Each row comes from the steps of one walk. Every step used is in the known rows, and no mark comes twice. Write the walk behind each row, first mark first.
Known rows
bira/sizavu/biba/neme/kebuk/vapob: [ -9  23  37 -27 -24   8  13  16 -14  11  12 -32  11  24  14 -16 -45  19
  18 -28 -18 -53 -20  -6 -13  -7 -13   2  11  44  18  36  -1]
biba/sizavu: [-11  60  29 -20   7 -34  13  17 -10  16  49  -3  26  37  16  -7 -27  29
 -27  -8  -5 -37 -27 -17 -33  20   1  13  -6   8  34  51 -21]
bira/neme: [ -7  67  28 -49  -4  15  -5 -19  -9  24  14 -24  20   7  16 -33 -21  32
 -37 -39  11 -25 -31 -19 -12  -4 -11 -14 -18  33  19  42  -3]
bira/sizavu/biba: [-25  26  44 -28 -26   0   8  26 -17  19  22 -47   4  26  13 -17 -23  15
   3 -23 -12 -64 -26 -21 -34  -8 -15 -14  24  28  24  35 -28]
sizavu/biba/neme/vapob/duba: [ -9  39  27 -40 -17  22  12   1 -21   7   7 -11 -22  13  18 -12 -53  17
  11 -65   0 -50 -35  -5  24   4 -42   9  -3   9  36   9 -14]
vapob/duba/neme: [ 27  55  45 -27  32 -10   2 -28 -10 -23  13  12  15  -7  10 -28 -21  16
 -53 -47  33 -51 -47 -35   9  11   6 -11 -15  24   5  42  -3]
midep/neme: [ -7  40  34 -52 -20  -5  -5 -26  -8  -6  25 -20   1  11  27 -27 -35  17
 -44 -23  19 -32 -42  -1   2  -1 -28  -9   3   2  31  25   2]
kebuk/neme/mufonon/midep: [ -3  71  -4 -29  -7  -9 -18 -14  -4  -8  22 -18  23  10  11 -39 -31  41
 -42 -33   8 -18 -23   9 -13  17   1  21  19  -1  14  51  31]
neme/kebuk/vapob: [ 17  58  11  -8  20  14 -17  -1 -37 -42   7  15  21  41  22   7 -53  22
   3 -28   4 -32 -37  16  -2   6 -20  31 -15  41  12  27  23]
vapob/duba/neme/bira/sizavu: [ 30  44  44 -25  34 -25  12 -21 -15 -17  14   1  14   2  13 -33 -19  17
 -52 -34  17 -59 -43 -50  21   5   7 -12 -17  23  -8  52 -12]
sizavu/biba: [-28  54  24 -49 -15  18  -3  18 -40  10  17 -16 -22  22  14  -3 -37  13
  -3 -51   7 -62 -33   5 -11  -3 -40   7  15   4  35  18 -26]
neme/vapob: [-11  39  15  -1  -4  15   8  -2 -12 -18  19 -13 -15  43  37  -2 -30  13
   2 -25  -9 -15 -63 -33   0   7 -40   3 -17  21  45   7 -29]
kebuk/vapob: [ 10  47   6 -33   8  -1   4 -22 -38 -23  20  23  -2  33  45   6 -33   5
 -21 -12  -4 -17 -37  -5  -6   8  -7   8 -26  26  41  14   9]
biba/neme/kebuk: [  8  42  12 -30  19   7  -7  -9 -11  -5  22  10  26  17   4 -27 -53  23
  15 -54  13 -25 -32  13   8  16 -25   9  -8  38   9  45  15]
duba/vapob: [  6  48  19  -1  23  15 -13  -9 -38 -21  27  10  -7  45  28  -1 -20   3
  -8 -15  -5 -16 -58 -24 -13  -8 -20   8 -12  45  36  18 -22]
neme/kebuk: [  3  58  18  -8  24  11 -25  12 -27 -28  17  -2  28  35   4  -6 -41  26
   5 -41  16 -46 -41  10 -13   6 -28  17   3  34   5  40   1]
mufonon/midep/neme: [ 20  21  14 -36 -12 -22 -14 -33 -28 -26  17 -37  -8  11   4  -8 -25  23
 -61 -13   5  -7 -33   8 -28  13  -5  -8   0   3  34  32  23]
mufonon/midep/neme/vapob: [ 19  16  15 -21 -19 -12  -6 -33 -20 -34  11 -43 -20  19  11  -3 -31  24
 -51 -10  -7   1 -42   0 -18  12 -16  -2  -8   6  42  19  20]
vapob/duba/neme/bira: [ 30  53  36 -31  40 -22   7 -26 -22 -21  14  13   8   1  13 -30 -23  16
 -55 -41  24 -56 -47 -42  26   8   0  -7 -22  16  -6  48 -12]
bira/neme/midep: [ 11  56  28 -34 -10   1 -14 -14 -26  12  15 -49  16  -4   2 -25  -9  45
 -28 -45   7 -27 -28 -14 -19   0 -11 -25 -27  26  29  31  -4]
vapob/duba/neme/kebuk: [ 34  61  46 -16  39  -3  -5 -22 -12 -36   5  13  26  -1   2 -23 -33  24
 -41 -52  35 -58 -46 -22  14   7   2   3 -15  33  -7  47   7]
mufonon/midep/neme/bira/sizavu/duba: [ 21  14   6 -32  -6 -29  -9 -22 -32 -19  12 -45 -11  18  10 -20 -21  25
 -66  -6 -19 -24 -32   1 -10   3   1  -6   3  -2  27  41  15]
biba/sizavu/duba/neme/kebuk/vapob: [ -2  78  16 -12  26  -5   9  15  -8  -3  26  13  21  29  19 -21 -46  33
 -41 -22 -15 -49 -35   6  -3   4  19  41  -9  22  35  60   6]
mufonon/midep/neme/kebuk/vapob: [ 34  25  12 -25  -8 -13 -18 -33 -33 -45   5 -30  -1  20   5   2 -42  29
 -51 -11   0  -8 -30  23 -18  11  -5  12  -7  16  26  30  45]
bira/neme/vapob: [ -5  60  28 -28 -13  27   4 -19   2  12   6 -33   6  20  29 -27 -29  34
 -24 -36  -5 -12 -44 -34   3  -6 -25  -6 -29  37  29  26  -9]
biba/sizavu/bira/neme/midep: [-11  53  46 -32   4 -41   9  18  -7  31  43 -18  27  32  14 -23 -17  51
 -40 -15   4 -47  -5 -27 -22  -1  15  -9 -16  -1  37  58 -20]
vapob/duba/neme/midep/mufonon: [ 34  49  48 -23  27 -14  -1 -19 -19 -31  20  -7  16 -18   5 -27 -20  33
 -50 -49  38 -48 -43 -19   7   9   1 -10 -17  18  17  37  -9]
bira/neme/mufonon/midep: [ 11  70  10 -34  -8   0  -2 -12  -4  21  16 -34  19   7   6 -45 -25  47
 -42 -27  -5  -4 -27  -3 -24  -6  13  -3  -6  15  13  45   8]
midep/neme/kebuk: [  3  46  36 -36 -11   6 -17 -16 -10 -24  15 -21  18  18  14 -22 -51  28
 -29 -30  22 -40 -41  14   7  -3 -36  10   6  13  13  32  17]
bira/sizavu: [-13  23  37 -16  -9 -15   6  11  -5  10  32 -35  23  27  18 -23  -9  14
  -6  -8 -10 -43 -33 -33 -42   0  -1 -25  15  37  21  43 -26]

Which walk is each row?
[-12  46  28 -44  16  -4  23   1 -28   4  21 -24 -18  19   4 -40 -38   8
 -34 -27  -6 -45 -47 -33  11  -8 -19   5  -9  38  -4  64 -15]	duba/neme/bira/sizavu/biba
[ 27  43  37 -33  -8   3 -12 -30 -15 -40   3  -4  19  15  28 -13 -56  29
 -37 -24  19 -40 -37  12  24  -2 -21  16  -8  16  14  21  33]	midep/neme/kebuk/vapob/duba
[-10  55   5 -29   8  -1 -15  -8 -18  -4  15 -18  18  25  31 -37 -24  26
 -36 -28 -12 -54 -28 -28  25   1 -17  14   7  22   9  57   5]	kebuk/neme/bira/sizavu/duba/vapob
[ 13  58  38 -22  -7  20   4 -26   5   5  -1 -27  14   9  30 -26 -25  38
 -33 -41   4 -24 -42 -43  14  -4 -15 -11 -34  32  22  23  -8]	bira/neme/vapob/duba
[  1  49   0 -36   6 -10  13  -7   2  20  40  13  15  13  14 -51 -41  23
   5 -41   1  -7 -34   7   0  11  -4   2   3   7  20  39  -3]	biba/neme/mufonon
[ -4  62  -5  -3  33  31 -26   2 -31 -16  16  18  -6  32  38 -22 -16  11
 -24 -37 -16 -48 -60   1   3 -19  -3  11   6  22  53  20 -25]	sizavu/duba/vapob
[-16  53  42 -49  17   5 -15   3 -10  14  18  -7  23  30  20 -41 -25  41
 -32 -43  27 -53 -13 -19   2 -26  -1 -21  -7  18  15  54  -9]	sizavu/bira/neme/kebuk
[ 32  15  22 -18 -14 -17  -8 -38 -17 -39   5 -38 -13  13  13  -4 -27  27
 -58 -14  -1  -7 -42  -7 -11  14  -9  -4 -11   2  37  17  21]	mufonon/midep/neme/vapob/duba
[-16  43  44 -57   6  -7 -10   6 -16  20  32 -25  13  15  23 -43 -12  51
 -40 -39  30 -44 -11 -15  -6 -25  -3 -34 -11   4  41  43 -25]	sizavu/bira/neme/midep/mufonon
[ 27  66  37 -20  31 -15   8 -20  -2 -19  18  12  18  -5  10 -41 -25  23
 -48 -43  27 -44 -48 -27   9   5  17  -3  -6  12   0  42  -5]	vapob/duba/neme/mufonon
[ 37  52  26 -31  22  -4  11 -40 -28 -38   7  31   5  12  39  -4 -36   9
 -45 -24  11 -29 -38 -20  16   9  11   8 -35  32  23  21  21]	kebuk/vapob/duba/neme
[ -6  69  13   1  23  -9   0  20 -13   6  37  11  17  43  27 -13 -25  30
 -31 -13 -25 -47 -40  -8 -14   0  12  27  -1  12  51  44 -23]	biba/sizavu/duba/vapob
[ 15  37  32   6   5   3   6 -13  -7 -30  10  -3  -3  30  37  -2 -24  19
 -12 -33   0 -33 -59 -45  14  10 -27  -4 -23  12  35   3 -27]	neme/vapob/duba
[  6  48  25 -45  -5  21   0   2 -34  -5   2   4  -4  13  11  -6 -64  23
  11 -66   9 -58 -21  18  23   3 -32  23  -2  20  19  21  11]	sizavu/biba/neme/kebuk/vapob/duba
[-13  27  17 -36   1 -24  14  23 -43  16  26 -31  -9  40  20 -19 -22  15
  -9 -14 -26 -63 -30 -37   6  -7 -29  -5   5   8   6  45 -42]	neme/bira/sizavu/biba
[ -9  61  18 -38 -12   0 -26  -5 -20 -16  30 -37  26  -6  15 -25 -26  52
 -32 -47  30 -33 -23  14  -5  17 -32   9   4  10  37  40  11]	kebuk/neme/midep/mufonon
[ 38  59  22 -25  21  -7  13 -34 -23 -33  11  33   6  12  38 -12 -39  14
 -42 -21   7 -25 -41 -15  16   5  18  13 -30  24  20  22  21]	kebuk/vapob/duba/neme/mufonon
[ -3  57  14 -30 -10  -7 -31 -14 -24 -18  21 -34  20  -1   7 -17 -15  39
 -25 -50  20 -42 -24  -2  -8  24 -26  -1  -2  11  29  35  19]	kebuk/neme/midep
[ -9  55  28 -20  14  22  19 -16  -6 -20  16 -11 -23  19  16 -28 -42   7
 -25 -37   7 -13 -69 -30   7   2 -28  10 -22  48  24  37  -6]	duba/neme/vapob
[ -5  25  13 -26  13 -35  12  12 -36  11  33 -24   4  42  23 -25 -15  15
 -16  -2 -23 -49 -35 -45   0  -1 -19 -13  -4  14   3  51 -39]	neme/bira/sizavu
[ 12  53  -9  -9   5 -26  -1   6 -18  -6  35 -14   4  27   5 -30 -25  33
 -25 -11 -10  -3 -37  11 -39   7  16   8  17 -12  23  34  -4]	neme/mufonon/midep
[  5  58  32 -43 -11   9 -11  -6 -21  14  25 -52  23 -10  10 -32 -20  58
 -33 -41  17 -19 -25   2 -16  -6 -19 -15 -21  25  36  36 -11]	bira/neme/midep/mufonon
[-14  63  47 -32  12 -28   8  20   1  26  37  -8  36  40  17 -26 -32  51
 -37 -17   7 -50  -7 -23 -16  -4  13   5 -10  10  23  68 -13]	biba/sizavu/bira/neme/kebuk
[ 47  51  17 -22  21 -15  11 -37 -28 -41   7  24   2  12  32  -8 -38  18
 -51 -16   3 -17 -37 -10   8   9  25  15 -31  22  21  23  30]	kebuk/vapob/duba/neme/mufonon/midep
[ -1  35  22 -56  -8 -20   2 -21 -25  -3  26 -18  -8  21  28 -31 -36  18
 -48 -14   5 -38 -41 -15  27  -3 -38  -4  -6  -9  17  33  -9]	midep/neme/bira
[-22  51  40 -32  14 -43  12  24  -6  23  51   6  21  46  23 -19 -21  35
 -35  -7   6 -51 -13 -27 -23   4  11  -1  -2  -7  38  58 -28]	biba/sizavu/bira
[ -5  57  16 -46  35  -7  15 -13 -32  -6  26  -1 -17  17   8 -40 -36   4
 -43 -31   7 -31 -53 -28  18   2 -22   6 -21  33   0  62 -10]	duba/neme/bira
[-20  55  13 -53 -18  14  10  15 -22  25  23  -7 -14  14   9 -29 -55  21
  13 -59  -1 -43 -27  17   5  -2 -29  15  17  -1  28  24 -13]	sizavu/biba/neme/mufonon
[ -7  55  53 -26   7 -32  17  10  10  24  33  -6  28  37  27 -25 -25  49
 -44 -15   3 -49 -13 -43  -4  -2  16  -2 -20   0  32  55 -23]	biba/sizavu/bira/neme/vapob/duba
[ -1  22  33 -50 -17 -25   9 -16 -16   3  26 -37   0  22  27 -35 -31  20
 -42  -4  -5 -43 -36 -24  16  -8 -29 -11   1   0  12  40 -11]	midep/neme/bira/sizavu
[ 23  18   7 -39  -4 -33  -7 -30 -39 -23  16 -37 -16  18   7 -10 -27  23
 -63  -7  -5 -12 -32  -1  -9  12 -12  -4  -7  -4  24  38  16]	mufonon/midep/neme/bira
